Every row comes from one small tree of marks. The marks that hang from a mark follow it in brackets, in alphabetical order. Every link used is in the known rows. Which tree was each row made from?
(in the rows, 128 means zero)
Known rows:
vube(dezag(pafot(bise(vogugof(tila))))): [138 152 123 132 150 141 139 122 135 101 134 157  89 154 137 131 147 156
 113 110 112 126 107  97 119 100  69 120 165 116 105 104 139  97]
kava(buleve(zako(tefaf))): [ 97 114 125 147 125  66  76 161 138 154 111 110  87  53  57 101  72  70
 219 136  87 125 184 161 143 106 235 100 197 120 123 143  91  64]
bise(pafot(tila(tefaf(zako))) sedar): [151 146  85 122 123 127 112 130 189 113 110  40 149 140 134 153 129 174
 152  87 122 180 156 125  96 151  13 139 141 159 146 123 118 130]
vube(dezag(pafot(tila vogugof))): [114 142 145 146 148 139 176 169 132 134 110 200 138 154 129 142 103 147
 170 137  44  92 122  97 142 118  66  64 123 120 126 143 204 110]
tila(tefaf(zako)): [112 146 106 133 116 149 123 107 132 128 131  58  98 109  91 131 109 131
 157 110  90 112 166 167 114 131 126 159 198 129 128 133 173 150]
dezag(pafot vube): [119 137 108 140 126 115 104 130 131 162 131  89  48  85 101 155 143  89
 165 135  56 125 109 148 130 103 138  98 123 113 115 125  82 158]
bise(vogugof(pafot)): [137 104 131 126  92 131 143 147 110 128  91 150 107 116 116 115  75 136
 216 162 156 116 142 124 145 131 134 125 126  84 122 135  90  91]
vogugof(tila): [150 133 136 135 140 113 116 124 123 164 132 108 106  95  90 110 115  66
 120 165 131 143 120 146 105 119 143 134 132 106 111 153 129 120]
buleve(kava zako(tefaf)): [103 110 129 145 120  86  41 167 176 154 158 152  39  40  80  80  59 107
 198 192  92 110 180 161 128 113 184 135 160 117 126 111 120  79]
pafot(bise tila(tefaf) vube): [140 132 141 121  95 130 155 114 145 113 131 162 162 147 129 133 147 129
  80 137 121 117 107 127 189 159 135 147 133 155 135 140 214 177]
sedar(bise(pafot)): [149 136 102 124 135 113  89 114 135 176 156  87 170  88  94 146 101  88
 174  99 141 158 147 137 144 134 153  65  92 108 133 188 162 128]
bise(pafot(tila) sedar): [167 128 117 127 120  92 110 159 182 171 112 112 157 107 123 140 105 133
 163 138 138 181 112 115 130 143  54  88  80 131 145 149 124  95]
vogugof(tila(pafot)): [139 125 126 134 170 103 100 106 109 156 102  83 123  83  80 127 146  51
 113 136 127 115 117 137 114 121 151 150 142 110 117 142  89 118]
pafot(bise): [139 148 145 137 101  98 107 132  90 169 148 161 113  93  86 101 113 108
 169 136 103  98 101 160 194 117 144 124 116 116 125 169 199 131]
vogugof(pafot(vube) tila(tefaf)): [144 110 129 114 125 164 157 114 119 105  99 102 135 138 137 123 168 104
  62 177 182 139 160 128 111 151 179 178 151 131 121 114  96 129]
buleve(kava zako): [135 121 108 138 113  97  59 160 141 170 169 125  54  53  71  68  56 132
 199 179  99  86 174 166 132 117 134 150 120 109 126 127 152 102]
dezag(pafot): [137 137 111 145 135 118 125 118 122 164 121 106  91  89  86 135 118  85
 166 128  64 106 110 141 152 113 128  93 105 102 133 148 136 129]
bise(sedar): [132 130 129 138 113 115 100 143 134 175 140 106  95  82  91 104  92 120
 152 135 118 133 116 152 118 125 137 114 122 114 130 125 162 101]
dezag(pafot(bise(sedar) tila vogugof) vube): [106 165 148 150 117 110 118 159 131 131 143 165  95 154 159 134 163 170
 162 129  58 142  70 121 166 101  56  89  64 144 132 135 113 159]
vogugof(pafot(vube) tila(tefaf(zako))): [135 127  98 118 127 176 166  98 112  73 117  67 125 148 140 113 175 121
 101 143 166 137 182 128  97 143 113 202 171 150 129 110  68 162]
pafot(tila(tefaf) vogugof(bise) vube): [103 109 163 118 120 129 168 117 118 103 127 186 180 171 153 152 117 150
 106 127 123 101 129 143 138 146 180 134 116 134 132 140 184 173]
sedar(bise(vogugof(pafot(tila)))): [139 105 123 115 111 151 158 121 120 112 150 162 153 150 137 135  57 132
 187 131 164 159 136  96 153 134 118 113  81 110 121 172 124 145]
vogugof(bise(sedar) tila(pafot tefaf)): [120 111 124 111 183 132  73  94 119 130 132  33 100 129 121 158 174 135
  18  78 169 134 139 152  51 121 176 197 154 132 117  82  64 124]
vogugof(bise(pafot(tila(tefaf) vube(dezag)))): [141 109 115  98 140 137 140 142 170 123 130 153 189 157 163 193 134 161
  39  88 158 135 160 106 104 154 117 120 160 153 127 109 182 132]
buleve(zako): [127 126 117 144 121 100  91 148 109 155 153 125  65  61  66  90  67 103
 190 166  92  89 162 164 133 104 188 124 139 105 135 148 174 104]
sedar(bise(pafot(tila(tefaf) vogugof))): [131 143 126 127 135 137 128 117 150 131 129 108 206 160 132 171 125 148
 150 116 125 166 150 124 138 157 123  73  96 123 136 192 197 138]
tila(pafot(vube) tefaf(zako)): [103 126  88 124 129 148 129  81 130  95  76  42 140 106 104 146 155 111
 124  72  99  87 164 138 127 152 154 178 208 149 145 101 118 173]
dezag(pafot(tila(tefaf) vogugof) vube): [102 146 134 147 127 134 133 134 152 119  98 115 106 156 141 176 162 149
 136 143  45 127 117 135 125 123 118 104 125 125 120 132 127 167]
vube(dezag(pafot(bise tila(tefaf) vogugof))): [111 164 147 141 139 160 159 139 133 111 115 191 145 197 139 154 157 209
 106 104  53  80 124 110 167 126  73 108 150 142 125 134 244 129]

Which tree is each row?
[ 99 120 161 137 131 116 105 149  78 160 157 160 114 129 132 110  81 158
 170 126 126  99 120 166 117 109 163 109  91 112 124 136 145 105] | pafot(vogugof(bise(sedar)))
[140 142 114 138 116 119 137 107 112 131 135 153 127 114 112 120 161  91
 135 123  84  90  91 126 207 123 132 106  91 134 149 137 147 167] | dezag(pafot(bise vube))
[ 88 162 109 145 127 146 150 121 143  81 116  85  96 162 149 167 162 164
 181 104  27 130 139 138 110 116  52 126 148 151 125 130  94 198] | dezag(pafot(tila(tefaf(zako)) vogugof) vube)
[108 114 132 125 143 145 175 105 122  93 114 163 167 187 165 175 149 160
 110 108  93  92 121 121 139 143 146 117  83 141 140 130 140 181] | dezag(pafot(tila(tefaf) vogugof(bise) vube))
[125 100 113 120 133 120 128 101 164  94  74  83 130 108 139 122 144 102
  90 105 186 153 104 102  90 137 139 156 147 121 130  66  36 108] | bise(sedar vogugof(tila(pafot(vube))))
[161 138 154 127 130 121 123 139  64 145 141 158 115 131 117  89 152 101
 130 173 156 126 121 136 163 115 126 159 104 121 120 165 118 117] | vogugof(pafot(bise) tila)
[138 104 115 108 122 168 163  98 111  89 149 132 154 144 156 113 120  93
 141 137 215 178 144  96 112 134 176 135 104 116 116 141  60 144] | sedar(bise(vogugof(pafot(vube) tila)))
[139 112 121 126 159 111 132 102 121 128  95  94 149  89 101 125 164  47
  91 133 146 120 115 122 129 138 180 151 141 121 128 117  85 143] | vogugof(tila(pafot(vube)))
[142 115  98 105 119 145 163 134 194 101 134 170 218 146 170 170  84 139
 127  85 172 180 142  61 124 150  81  61 128 139 127 133 184 128] | sedar(bise(pafot(tila vube(dezag)) vogugof))
[130 117 135 124 112 132 174 158 160 141 136 205 166 122 123 132  86 107
 105 144 114 119 128  97 141 139 113 106 162 143 123 124 226 135] | pafot(tila vube(dezag))
[144 133 133 123 101 123 129 110 148  99 133 139 124 137 157  92 136 135
 100 126 193 168  79 115 119 125 113 150 122 133 125  94  85 120] | pafot(bise(sedar vogugof(tila)) vube)
[134  92 125 112  78 164 175 134 168  77  75 132 141 172 177 135 114 186
 104 144 190 164 136  88 110 171 107 160 133 140 137  79  94 123] | bise(sedar vogugof(pafot(tila(tefaf) vube)))
[154 111 104 101 149 129 100 107 156 125 134  52 153 144 170 160 174 137
  19 107 217 183 141 134  53 147 146 157 119 148 132  93  68 115] | vogugof(bise(pafot(vube) sedar) tila(tefaf))
[127 126 107 108 153 169 112 109  84  94 178  52  83 172 162 124 151 177
  87  98 183 150 183 154  41 115  94 228 154 151 120 102  38 135] | vogugof(bise(sedar) pafot tila(tefaf(zako)))
[119 135 167 142 112 133 153 134 133 138  97 152 148 148 113 138 105 151
 159 157  90 109 127 144 142 145 143 116 135 114 127 156 200 134] | pafot(tila(tefaf) vogugof)
[131 132 133 140 111 108 129 158 144 145  77 134 189 116 145 115 124 136
 176 141 148 135 115 124 132 147 106  63  89 125 159 132 116  88] | bise(pafot(vogugof vube) sedar)
[126 119 110 119 166 131 106  73 123 116 131  68 128 113 107 146 124  76
 124  85 162 155 126 117  97 120 175 138 134 101 110 134  82 136] | sedar(bise(vogugof(tila(pafot))))
[131 158 119 139 135 136 119 149 110 153 151 164  97 123 103 129 136 151
 119 102  61  81 113 122 171 100  88 101 149 131 124 129 206 113] | vube(dezag(pafot(bise)))
[110 131 125 124 127 133 113 144 129 137 129 149 138 111 125 118 153 147
  62  80 125  87 113 105 159 128 125 136 178 161 144  77 180 105] | tila(pafot(bise(sedar) vube(dezag)))
[139 135 139 117 123 160 149 165  96 119 164 181 139 161 164  82 161 152
  44 148 195 139 135  97 124 116  92 162 147 162 128  95 126  93] | vogugof(pafot(bise(sedar) vube(dezag)) tila)
[160 139 145 129 125 131 110 147  80 149 159 135 102 139 134  79 156 139
 111 160 174 148 115 130 139 114 105 164  98 133 127 145  85 101] | vogugof(pafot(bise(sedar)) tila)
[145 140 111 127 127 130 141  97 159  80 122 126 106 152 165 113 167 142
  92 116 153 163  75  96 122 121  80 134  87 140 133  81  51 123] | dezag(pafot(bise(sedar vogugof(tila)) vube))
[111 120 168 132 130 110 130 151 105 151 164 186 140 149 147 122  75 158
 161 131 117 124 105 147 122 122 122 111  67 127 129 151 144 129] | pafot(tila vogugof(bise(sedar)))
[152 115 120 104 166 118 124 144 130 137 153 150 173 132 156 154 142 103
  60 108 188 146 149 112  80 121 123 117 139 140 114 118 109 107] | vogugof(bise(pafot(vube(dezag))) tila)
[117 114 163 125 147 118 153 115  81 122 152 183 148 142 147 113 129  91
 117 150 156 109 115 148 112 118 192 129  96 114 121 147 118 144] | pafot(vogugof(bise tila) vube)
[108 145 166 151 131  94 105 132  61 148  89 162 144 115  95 112 139 127
 189 123  87  50 104 148 208 119 159 110 121 103 138 167 164 120] | tila(pafot(bise vogugof))
[143 122 141 115  90 154 151 144 129 112 121 153 152 175 161 116 154 180
  76 147 167 147 120 106 178 159 102 169 109 170 148 113 144 144] | vogugof(pafot(bise(sedar) tila(tefaf) vube))
[103 118 152 117 145 155 135 111 121 107 143 113 143 166 173 127 155 161
  39 118 183 137 132 150  59 133 190 162 132 139 124  97 119 128] | pafot(vogugof(bise(sedar) tila(tefaf)) vube)
[111 148 137 154 150 120 126 131 117 142 124 108  75 120 132 138 172  92
 153 161  71 140 104 143  99  93 127  97 110 106 109 135  62 143] | dezag(pafot(vogugof(tila)) vube)
[127 127 135 126  74 121 131 124 152 114 126 160 127 120 144 102 107 155
 140 124 162 136  85 123 157 134 133 123 120 134 135  92 131 124] | pafot(bise(sedar vogugof) vube)
